Each row was made from one small tree. The marks that hang from a mark follow it in brackets, in the order of their numbers. Every link used is in the known rows. Write each row's tree.
Known rows
j82[j164 j203[j712] j272 j496[j246]]: [-2.60 -2.36 -0.77  1.00 -3.09 -1.71 -1.26 -4.62  2.52 -2.90  0.08  3.87
  1.08 -2.12 -1.89  4.08 -2.15  2.27  0.95 -0.89 -1.93 -2.37 -1.47]
j612[j496[j82[j164 j203] j246]]: [-2.89 -1.36 -1.73 -0.45 -0.13 -0.83  0.20 -1.79  2.18 -0.74 -0.26  4.19
  0.47 -1.46 -1.69  2.58 -1.60  0.96 -0.50 -1.14 -2.53 -0.21 -2.22]
j164[j82[j496]]: [ 0.67 -0.27 -1.22 -0.21  0.35 -0.70  0.54 -0.57  1.63 -1.19  0.22  1.32
  0.21 -3.27 -1.85 -0.17 -0.67  1.89 -2.21 -1.32 -0.51 -2.12 -0.12]
j203[j82[j164 j272 j496[j612]] j712]: [-2.55 -2.35 -0.34  2.62 -0.62  2.86 -1.85 -4.56  3.24 -3.63 -2.12  2.34
  0.07 -1.87 -2.08  0.93 -1.75  2.01  2.32  0.23 -2.99 -1.99 -1.81]
j323[j164 j172[j130]]: [ 0.18  0.77  0.74 -0.30  0.90 -0.66 -2.51  0.44 -0.38  1.58 -1.00 -0.23
  0.83  0.20 -1.56 -0.16  0.91  0.51  1.95 -1.99  0.55 -1.61  0.68]
j172[j130 j323[j164[j82[j203[j712]]]]]: [-1.56  0.01 -0.65  0.91 -1.61 -0.71 -1.33  0.79  1.38 -0.48 -0.29  0.84
 -1.29 -2.36 -0.57  1.99  0.66  1.27  0.04 -1.52  0.58 -4.47  0.15]
j496[j82[j164 j203[j712] j272] j246]: [-3.38 -1.93 -1.27  1.52 -2.51 -1.95 -0.59 -4.36  2.49 -2.03 -0.30  4.18
  0.86  0.48 -1.30  3.37 -1.65  1.39  0.32 -1.06 -3.17 -2.87 -1.50]
j130[j172[j323]]: [ 0.06 -0.28  0.16  0.23 -0.82 -0.13  0.89 -1.23  1.18 -0.17  0.53  0.27
 -1.11 -0.31 -1.72  0.78 -1.29  0.00  0.02  0.34 -1.05 -2.87 -0.71]
j172[j323]: [-0.82 -0.25 -0.62  0.63 -1.34  0.12 -0.32 -0.82  1.78 -0.15 -0.03  1.28
 -0.82 -0.50 -1.33  0.19 -1.27  0.29 -0.62  0.00  0.50 -3.02 -0.32]
j82[j496]: [ 0.12 -0.52 -0.72 -0.13 -0.56 -0.55 -0.01 -1.49  1.16 -0.74 -0.24  0.95
  0.15 -1.83 -2.17  1.13 -1.27  1.91 -0.69 -0.57  0.01 -1.19  0.13]
j164[j82]: [ 0.57  0.09 -0.72  0.01  0.24 -0.32  0.27  0.40  1.32 -0.41 -0.10  0.99
  0.12 -1.52 -1.21 -1.11 -0.41  0.80 -1.92 -1.41 -0.60 -2.79  0.14]
j164[j82[j203 j496]]: [-0.22 -0.10 -1.78 -0.82 -1.53 -0.35  0.21 -0.77  1.21 -1.05  0.47  1.43
 -0.13 -4.17 -2.34  0.45 -1.32  2.16 -3.28 -1.39 -1.28 -3.08 -0.11]
j612[j496[j246]]: [-0.26 -0.85  0.54 -0.32  0.65 -1.17 -0.25  0.57  1.85 -0.55 -0.69  2.17
  0.73 -0.06 -1.20  1.97 -0.88  0.44  0.67 -1.44 -0.02  0.12 -0.65]
j172[j130 j323[j164[j82[j203 j272]]]]: [-1.13  0.14 -1.35  0.27 -1.94 -0.28 -2.49  0.36  0.13  0.36 -0.04  0.38
 -0.24 -2.50 -1.48 -0.33 -0.36 -0.34 -0.59 -1.64  0.02 -5.52 -0.09]
j323[j164[j82[j203 j272 j496]] j172]: [-0.04  0.05 -1.35 -0.90 -1.87  0.16 -1.50 -0.92  0.27  0.19 -0.04  1.05
  2.18 -1.46 -3.19 -1.28 -0.46 -0.32 -1.55 -3.22 -2.01 -3.94 -0.12]
j130[j172[j323[j164[j82[j272 j496]]]]]: [ 0.80 -0.66 -1.06 -0.04 -0.57 -0.47  0.59 -1.09  0.81 -0.65  0.57  0.30
  0.63 -1.60 -2.37 -0.26 -0.61 -0.59 -0.26 -1.47 -1.58 -3.58 -0.70]
j496[j82[j164 j203 j272] j246 j612]: [-3.48 -1.51 -1.85 -0.16 -1.82 -0.44 -2.53 -4.86  2.33 -1.43 -0.91  4.16
  0.68 -1.20 -1.76  1.88 -2.93  0.92 -0.65 -0.95 -3.32 -2.59 -1.45]
j82[j272 j496[j612]]: [-0.39 -1.14 -0.61 -0.09 -1.25  1.07 -2.28 -3.03  1.83 -1.54 -1.10  0.95
  0.42 -1.62 -2.49  0.84 -2.22  0.40 -0.32 -0.51 -0.52 -2.49 -0.07]
j130[j172[j323[j164[j82]]]]: [ 0.75  0.11 -0.55 -0.30  0.13 -0.35  1.10  0.72  0.83  0.42  0.34  0.16
 -0.24 -0.70 -1.34 -0.59  0.03 -0.35 -0.29 -1.53 -1.16 -2.86 -0.18]
j272[j82[j164 j203[j712] j496[j246]]]: [-2.28 -2.02 -1.44  0.53 -3.03 -1.75  0.14 -3.97  2.73 -1.64  0.03  3.73
  0.37 -3.30 -1.77  4.45 -0.96  3.04 -0.04  0.65 -2.37  0.09 -1.56]
j612[j496]: [ 0.08 -0.67  0.00 -0.11  0.36  1.09  0.13  1.03  1.37 -0.06 -0.76  0.62
  0.16 -0.07 -1.86  0.71 -0.66 -0.72  0.19 -0.88  0.26 -0.81 -0.62]
j82[j164 j203 j272 j496[j246 j612]]: [-2.67 -1.96 -1.33 -0.79 -2.33 -0.20 -3.23 -5.06  2.46 -2.27 -0.52  3.84
  0.89 -3.80 -2.35  2.58 -3.41  1.82 -0.03 -0.80 -2.12 -2.07 -1.42]
j130[j172[j323[j164[j82[j203]]]]]: [-0.14  0.22 -1.06 -0.92 -1.71  0.02  0.74  0.51  0.39  0.57  0.56  0.21
 -0.54 -1.58 -1.82  0.11 -0.60 -0.11 -1.31 -1.57 -1.92 -3.84 -0.21]
j612[j496[j82[j203[j712]] j246]]: [-2.37 -1.26 -0.37  0.67 -1.04 -1.67  0.77 -0.62  2.66 -1.27 -0.79  3.17
 -0.04  0.89 -1.19  4.66 -0.66  1.08 -0.27 -1.52 -1.82 -0.94 -1.03]

Which tree is each row?
[-0.11  0.09 -1.35  0.14 -0.35 -0.10 -0.07  1.14  1.40  0.57 -0.26  1.15
  0.06 -0.86 -0.94 -1.19  0.05 -0.11 -0.99 -1.84  0.37 -2.97  0.23]
j172[j323[j164[j82]]]
[-2.10 -1.39  0.08  2.81 -0.09  1.64  0.11 -1.95  2.34 -2.01 -1.53  1.97
 -0.32 -0.27 -1.13  0.27 -0.54  2.37  2.18  0.11 -2.53 -1.34 -1.31]
j203[j82[j164] j712]
[-1.72 -1.60 -0.80 -0.75  0.35 -0.80 -2.07 -4.17  3.12 -2.21 -0.69  3.98
  0.42 -3.74 -1.42  2.48 -2.32  2.93  0.60 -0.65 -0.82  0.20 -1.09]
j82[j164 j496[j246 j612]]
[-0.08 -0.85 -1.25 -0.57 -1.24  1.14 -0.92 -2.37  2.02 -0.21 -1.17  0.79
 -0.30 -2.81 -2.40  1.26 -1.06  1.19 -1.28  1.01 -0.94 -0.04 -0.19]
j272[j82[j496[j612]]]
[-2.37 -2.35  0.00  2.98 -0.57 -0.86 -0.65 -4.18  2.74 -3.49 -1.20  3.62
  1.15 -1.11 -1.50  1.88 -1.42  3.37  2.77 -0.44 -3.20 -1.14 -1.85]
j203[j82[j164 j272 j496[j246]] j712]
[-3.62 -1.91 -1.67  1.21 -2.59  1.66 -1.75 -4.71  2.92 -2.07 -1.28  2.84
 -0.17 -0.35 -1.91  2.40 -2.00  0.05 -0.17 -0.40 -3.00 -3.75 -1.44]
j496[j82[j164 j203[j712] j272] j612]
[-1.21 -0.88 -0.94 -0.15 -1.78  0.73 -0.94 -1.91  3.16 -2.61 -0.67  1.89
 -0.87 -3.86 -1.77  2.55 -1.21  2.28 -2.25 -1.28 -1.21 -3.28 -0.17]
j164[j82[j203[j712] j496[j612]]]
[-1.22 -1.42 -0.53  1.02 -3.77 -0.05 -0.77 -2.67  1.51 -1.98 -0.26  1.08
  0.35 -0.84 -2.58  3.07 -1.63  1.01 -0.30 -0.72 -1.14 -3.75 -0.26]
j82[j203[j712] j272 j496]
[-0.02 -0.57 -0.76 -1.36  0.99 -1.68 -1.70 -0.72  2.19 -0.95 -1.24  2.62
  1.11 -2.85 -1.06  1.35 -0.76  2.53 -0.51 -2.86 -0.35 -0.21  0.67]
j323[j164[j82[j496[j246 j612]]]]
[ 0.76  0.30 -0.29 -0.06  1.07 -1.02 -2.39 -0.58  0.07 -0.03 -0.33  0.31
  1.72 -2.09 -2.29 -1.22  0.84  0.38  0.48 -2.76 -0.49 -3.29 -0.05]
j323[j164[j82[j272 j496]] j172[j130]]
[-0.69 -1.12 -1.11  0.93 -2.82 -0.26 -0.16 -1.88  1.95 -2.44  0.18  1.47
  0.42 -2.32 -2.26  1.67 -1.05  1.10 -1.87 -1.48 -1.74 -4.68 -0.49]
j164[j82[j203[j712] j272 j496]]
[-2.24 -2.13 -1.28  1.07 -3.29  0.60 -0.94 -4.18  2.03 -2.53 -0.01  2.37
  0.56 -2.16 -2.55  2.78 -1.90  1.14  0.46 -0.38 -1.76 -3.27 -1.45]
j82[j164 j203[j712] j272 j496]
[-1.00 -0.79 -0.71  0.81 -3.86  0.35  0.43 -1.03  1.45  0.09 -0.68  0.58
 -0.51 -0.27 -1.81  2.56 -0.21  0.65 -0.99  0.74 -1.64 -1.93 -0.09]
j272[j82[j203[j712]]]
[-3.33 -1.93 -1.04  0.75 -0.62 -0.94  0.59 -2.15  3.20 -1.85 -0.52  4.43
  0.18 -0.41 -1.17  4.36 -0.90  1.19  0.53 -1.17 -2.44 -0.49 -2.26]
j612[j496[j82[j164 j203[j712]] j246]]
[-1.96 -1.83 -1.93  0.63 -3.34  0.61  0.52 -3.52  2.26 -1.29 -0.06  2.16
 -0.25 -3.34 -2.48  3.22 -0.72  1.89 -0.57  1.19 -2.19 -0.84 -1.50]
j272[j82[j164 j203[j712] j496]]
[-0.94 -1.08  0.04  1.67 -0.49 -1.30 -0.91 -2.38  1.17 -1.81 -1.19  2.13
  1.21 -0.75 -2.01  0.35 -1.81  3.05  0.96 -0.79 -2.66 -1.30 -0.54]
j203[j82[j272 j496[j246]]]
[-1.09  0.61 -1.36 -0.30 -1.09 -0.55 -1.69  1.18  0.34  0.68 -0.04  0.56
 -1.02 -3.34 -1.05  0.22  0.03  1.02 -0.94 -1.50  0.45 -4.19  0.21]
j172[j130 j323[j164[j82[j203]]]]
[-2.43 -1.21 -0.57  1.46 -2.94 -2.64 -0.46 -2.81  1.90 -1.45 -0.59  2.90
  0.70  1.79 -1.28  3.60 -1.39  1.31 -0.44 -1.38 -2.57 -3.32 -0.27]
j496[j82[j203[j712] j272] j246]
[-3.09 -2.07 -0.66 -0.12 -1.96 -0.69 -2.00 -4.68  3.73 -3.08 -0.73  4.29
 -0.14 -3.64 -1.40  4.97 -2.32  3.46  0.59 -0.68 -1.44 -1.02 -1.19]
j82[j164 j203[j712] j496[j246 j612]]
[-1.29 -1.27 -0.74  0.38 -3.51 -2.35  0.28 -2.52  2.19 -1.05 -0.22  2.45
  0.16 -1.94 -1.83  4.72 -0.69  3.00 -0.80  0.30 -1.78 -0.35 -0.32]
j272[j82[j203[j712] j496[j246]]]
[-1.05 -1.28 -0.60  0.76 -2.59 -2.55 -0.56 -2.31  2.41 -2.84  0.24  3.04
  0.94 -2.22 -1.56  3.01 -1.29  2.24 -1.35 -2.04 -1.90 -3.77 -0.50]
j164[j82[j203[j712] j272 j496[j246]]]
[-2.37 -1.65 -1.98 -1.24 -2.38 -0.17 -1.73 -4.48  2.65 -1.02 -0.53  3.72
  0.11 -4.99 -2.26  2.99 -2.22  2.58 -1.04  0.72 -2.50  0.38 -1.45]
j272[j82[j164 j203 j496[j246 j612]]]
[-0.25 -0.53 -1.74 -0.28 -2.36 -0.07 -0.52 -1.50  0.94 -1.35  0.44  1.24
  0.68 -3.28 -2.81 -0.10 -1.72  0.79 -2.84 -1.46 -1.75 -4.40 -0.36]
j164[j82[j203 j272 j496]]
[-1.77 -1.52 -1.95 -0.11 -2.79  0.78 -1.31 -3.88  1.00 -1.43  0.27  2.12
  0.78 -3.09 -3.10  1.03 -2.60  0.82 -0.56 -0.36 -1.87 -3.04 -1.40]
j82[j164 j203 j272 j496]
[-2.34 -1.76 -1.83 -0.64 -2.59  2.05 -2.76 -4.68  1.98 -1.89 -0.60  2.33
  0.30 -3.85 -3.04  1.32 -3.15  0.69 -0.52 -0.20 -1.84 -3.01 -1.37]
j82[j164 j203 j272 j496[j612]]
